Each row comes from the steps of one walk. Every step used is in the known rows, and no mark comes twice. Write the walk behind each row, first mark first.
In the rows, zero is written as 128.
Known rows
u -> t: [ 82 189 148 150 138 135  97 152 138 148 136 152 136 136 160 113 128 110]
n -> h -> x -> u -> t: [108 181 139 175 138 155 121 125 128 130 115 124 120 132 178  91  93 146]
t -> w -> n -> h -> x: [ 86 164 171 156 102 117 124 105  90 118 103 121 138 123 181  92 108 100]
n -> h: [ 84 203 120 157 101 115 120 141 129 140 132 119 148 122 174  83 101 123]
u -> x -> m: [104 233 106 144 124 141  96 134 130 119 169  92 147 124 169  96  91 149]
m -> x -> u -> n: [100 179 150 147  94 129 133 128 147 157 147 115 112 101 174  46 132 129]
h -> x: [ 94 207 142 133 114 121 111 155 124 148 142 130 107 125 162  88  87 150]
h -> x -> u -> t -> w: [110 175 183 157 131 157  91 130 111 148 125 128 124 131 157 105 126 116]
e -> t -> w -> n -> h -> x: [ 96 165 172 169  97 123 118 119  95 111 101 114 145 127 150 117 124  91]
d -> x -> b: [ 64 250 123 130  83 133 119 166 142 165 184  84 108 122 178  65  78 161]
h -> x -> m: [ 98 231 134 139 110 132 101 153 133 137 168 105 111 132 170 104  72 173]
e -> t -> w: [ 93 196 165 150  89 121  82 160 118 150 142 115 159 125 125 121 149  83]
x -> u: [107 209 134 143  86 127 108 155 142 172 155 115 125 115 167  66 128 124]
d -> x: [ 62 228 146 135 101 124 105 155 123 161 174 100 112 125 175  80  93 143]
x -> u -> n: [105 170 141 156  99 127 111 134 148 163 145 130 132 109 146  65 154 117]
h -> x -> u -> n -> e -> t -> w: [138 153 176 158 109 149 101 137 141 130 102 118 142 114 134 128 160 107]
e -> t -> w -> n -> h -> x -> b: [ 98 186 147 163  79 130 134 131 116 115 110  99 143 124 153 103 109 108]
x -> u -> n -> h: [102 163 128 178 102 127 124 117 140 143 126 117 149 107 159  60 139 118]
n -> h -> x: [ 93 201 127 154 117 122 127 139 116 128 123 117 123 124 176  84  71 151]
u -> t -> w: [ 80 176 176 152 132 137  79 137 116 146 130 144 156 134 152 123 145  81]

Which walk is each row?
[124 147 198 150 127 157 107 115 130 129  88 142 125 131 193 126 150  90]
h -> x -> u -> t -> w -> n -> e
[ 99 168 178 131  92 116 109 133 131 136 101 136 154 122 189 116 157  68]
t -> w -> n -> e
[129 154 168 162  95 143  95 141 152 141 111 118 168 109 133 123 190  77]
x -> u -> n -> e -> t -> w
[116 168 149 152 114 133 116 133 134 152 136 128 107 111 146  69 124 146]
h -> x -> u -> n
[ 95 223 103 147  98 130 143 150 138 132 132 100 121 121 176  71  58 171]
n -> h -> x -> b
[108 182 151 142  94 118 118 159 160 130 111 139 139 126 169 133 156  86]
w -> n -> e -> t
[ 95 146 177 183 110 142 111  95 114 131 101 128 161 126 183  94 160  63]
x -> u -> t -> w -> n -> h
[ 91 172 179 152  80 114  96 140 113 141 128 128 154 126 137 118 169  59]
e -> t -> w -> n
[ 81 145 184 172 139 137 113  98  93 106  89 142 141 138 179 119 120  89]
u -> t -> w -> n -> h -> x
[108 154 169 155 110 129  91 146 145 127 105 131 173 117 128 144 178  73]
u -> n -> e -> t -> w
[110 189 154 153 136 153 105 144 135 149 134 137 105 132 164  95 110 144]
h -> x -> u -> t
[ 96 173 135 170  95 130 146 110 142 137 130 102 129 100 188  43 116 130]
m -> x -> u -> n -> h
[114 202 126 162 101 134 130 135 124 142 128 104 116 117 179  64  83 157]
n -> h -> x -> u
[108 164 170 164  87 130 127 100  97 132 106 104 131 116 187  72 119 106]
t -> w -> n -> h -> x -> u
[ 88 169 201 151 115 160 101 113 129 140 120 114 131 132 208 117 156  84]
d -> x -> u -> t -> w -> n -> e
[105 157 156 177 131 147 133 106 124 123 101 137 115 130 191  89 114 123]
w -> n -> h -> x -> u -> t
[102 190 148 158 122 148  99 146 146 160 141 137 129 129 164  93 139 113]
x -> u -> t
[122 162 176 154  90 144 118 134 152 135 114 106 145 104 159 106 166  89]
m -> x -> u -> n -> e -> t -> w
